Each row comes from the steps of one walk. Every step used is in the known rows, and no mark comes twice. Write the walk behind each row, first mark first.
Known rows:
feto-turar-surad-lilu-lopal-beke: [-19.4  35.6 -33.9  17.9   1.2 -27.2   7.8 -13.3 -32.3   6.7   9.8  22.0
 -35.6   3.9 -23.4 -25.2  -3.2  16.0]
surad-turar-feto: [  4.5 -25.8 -23.8   4.2  -4.9  44.3 -13.0  11.7   1.5  -1.0  14.7  14.8
   2.3 -12.0   1.1   0.9  17.6  10.6]
lopal-beke: [-14.5  13.3  30.2 -18.5   5.6  -4.5   8.6  11.9   7.1  11.4  -2.8   6.4
 -11.3 -12.3  12.3   6.3  30.0   4.3]
feto-lilu-surad-turar: [  1.3 -17.5 -19.3   0.8  -9.3 -48.2   0.5   5.0  -4.6 -14.3  32.8 -14.3
   4.9  -8.9   5.3   7.6 -13.4 -18.8]
feto-lilu-lopal: [ -5.1   0.8  12.8 -13.0  -4.7 -51.9  11.4  -6.8   7.7  -4.7 -13.6 -17.9
   6.5   7.7   3.1  -1.5 -21.4 -20.0]
zudus-lopal-turar-feto-lilu: [ 18.3   6.2   4.0  -0.2   1.5  17.8   5.7   0.8  28.2 -10.8 -18.3  -5.8
 -35.9   5.2   7.8  27.5 -13.0   2.4]
lopal-turar-feto: [13.8 -5.3  7.0 -4.7 -1.3 36.8  1.8  1.1  4.4  6.8 -8.7 19.8 -4.0 -8.0
  6.5 -2.8 18.1  3.0]
surad-lilu: [ -7.0   3.1   9.7 -10.8   4.8   6.1 -14.0  13.7 -12.2  13.0 -12.5   1.6
  -7.5 -11.2   4.0   5.0  24.3  -9.5]
zudus-lopal-beke: [-12.3  14.8  45.2 -16.2  14.8 -19.2   7.2  18.8  26.7  13.1  -7.7  -5.2
 -40.6   9.6  18.9  31.5  13.7   2.5]
feto-turar: [ -4.5 -12.2   9.5 -13.3  15.2  -7.9   8.1   5.6  13.8 -12.0  26.6  -1.7
  -8.8  -0.8  -6.0  11.4   0.4  15.6]
feto-puras: [ -1.9 -14.3  17.3 -17.9   5.0 -19.8   0.8   4.9   9.8 -15.5 -14.1 -33.6
  -3.8  -8.2  -4.8   8.4  -3.5  15.1]
zudus-lopal-turar-surad: [ 16.2   6.3  48.6   7.5   4.8  -2.6   0.1  16.3  25.6  13.5  -0.4   1.7
 -26.5  11.2  17.2   7.8   5.9  -1.0]
surad-turar-feto-puras: [  6.3 -30.7 -43.4   4.3  -5.6  28.2 -10.2   2.7  -3.0 -23.4   1.4 -14.7
  -6.0 -14.4 -19.4   1.6  -3.6  30.3]
feto-lilu-lopal-beke: [-15.7  26.3   5.1 -13.4  -4.8 -54.1  21.4  -9.8  -0.3   1.3 -16.0  -6.9
 -10.0   1.5  -0.6  -2.1  -6.7 -11.7]
turar-surad-lilu-lopal: [ -6.5  13.8   0.2  13.4  -9.1 -25.1 -13.1  -3.1 -20.8  17.5 -16.0   7.5
  -2.9   7.3  -2.1 -31.1   3.5 -14.1]
zudus-lopal-turar-feto: [ 15.3  -4.0  23.8  -2.2   5.8  22.0  -0.3   7.5  22.7   6.8 -13.1   8.1
 -32.0  11.8  14.2  22.3   3.2   2.8]
lilu-feto-puras: [ -7.4 -17.8  18.1 -13.1  10.1  11.2   3.4  -4.7   2.6 -12.2  -9.5 -36.6
  60.6   2.4 -11.0   8.2 -12.5  10.9]

Which walk is each row?
[  8.2 -15.8 -43.7   7.0  -9.9  41.3  -5.5   4.6   6.1 -18.5  11.1   1.4
   1.0 -16.6  -6.0   4.4   0.8  11.2]  surad-turar-feto-lilu
[  3.7 -30.9 -29.9  11.2 -10.4  -5.4  -9.8  -0.6  -9.0  -3.0  32.6  11.9
   1.2  -1.5   6.5  -4.3   0.5  -5.8]  lilu-surad-turar-feto
[  1.3  -2.3 -18.4  -0.9 -11.1 -14.4   6.0 -19.4  10.3 -13.3 -20.7  -5.8
   1.9   9.0  -3.4 -10.6 -23.2  -7.6]  turar-feto-lilu-lopal
[-14.3   0.7 -18.2  -1.9  19.1  33.9   0.1  -4.5 -21.8   0.4  19.2   0.7
  42.0   3.9 -20.6  10.6  -2.2   6.5]  surad-lilu-feto-turar
[  8.8   9.2  27.7   7.3 -10.1 -32.7   7.5  -4.7  -7.3  18.6  -3.0  12.7
   4.4   7.4   5.9 -31.3  -0.9 -16.4]  lilu-lopal-turar-surad
[  4.2  10.6 -23.4   5.3  -8.3   3.1  -5.3 -15.1 -34.3  19.0 -28.4  25.2
 -12.1   2.4  -9.8 -16.3   4.0 -15.3]  surad-lilu-lopal-turar-feto
[ -2.9  10.5 -21.8  15.9   6.4  18.7  -8.6   3.3 -11.4  -6.0  20.7  13.3
 -18.5  -5.4 -16.4 -11.0   5.7  22.1]  feto-turar-surad-lilu
[  6.1  -9.8 -18.3   3.1 -10.6 -18.4   2.9 -16.1  11.5 -21.4   4.7  -5.0
  -2.3   2.0   9.7  -1.3 -18.9  -6.8]  turar-feto-lilu-surad
[  6.5  -5.0 -13.7  -4.2  -5.5  31.9  -0.3  -2.6  21.7 -18.5 -11.7  -3.1
  -1.0  -9.7   2.8   2.6  -1.2   9.2]  turar-feto-lilu
[ -4.9  11.9   2.5  15.4   2.3  48.0 -14.1   2.0 -16.6  16.5   1.3   6.2
  59.9  -0.8  -2.3 -17.7  15.0  -3.5]  turar-surad-lilu-feto
[ -1.7  15.8   7.8  -6.8  -3.3 -35.2  -1.0  -1.8 -37.3  26.4 -22.0  11.1
  -7.2   1.8  -2.0  -7.9   6.6 -28.4]  surad-lilu-lopal-turar
[  6.9  20.9  18.0  18.5   8.3  36.0  -8.3   5.4 -10.7  24.4  -5.2   4.3
  26.2  13.7   3.7   9.0   2.2 -11.3]  zudus-lopal-turar-surad-lilu-feto
[ -0.4  -5.9  10.6  -9.1  -4.6 -57.0   5.8  -3.7  10.9 -14.4  12.0 -19.9
   3.1   0.1  14.3   6.9 -17.9 -20.1]  feto-lilu-surad
[ -3.4  -4.8   2.1  13.0  12.0  39.0   7.1  -5.7   8.4  -8.2  37.4   2.7
  54.2   9.7 -11.7 -11.0 -10.8  20.9]  lilu-feto-turar-surad
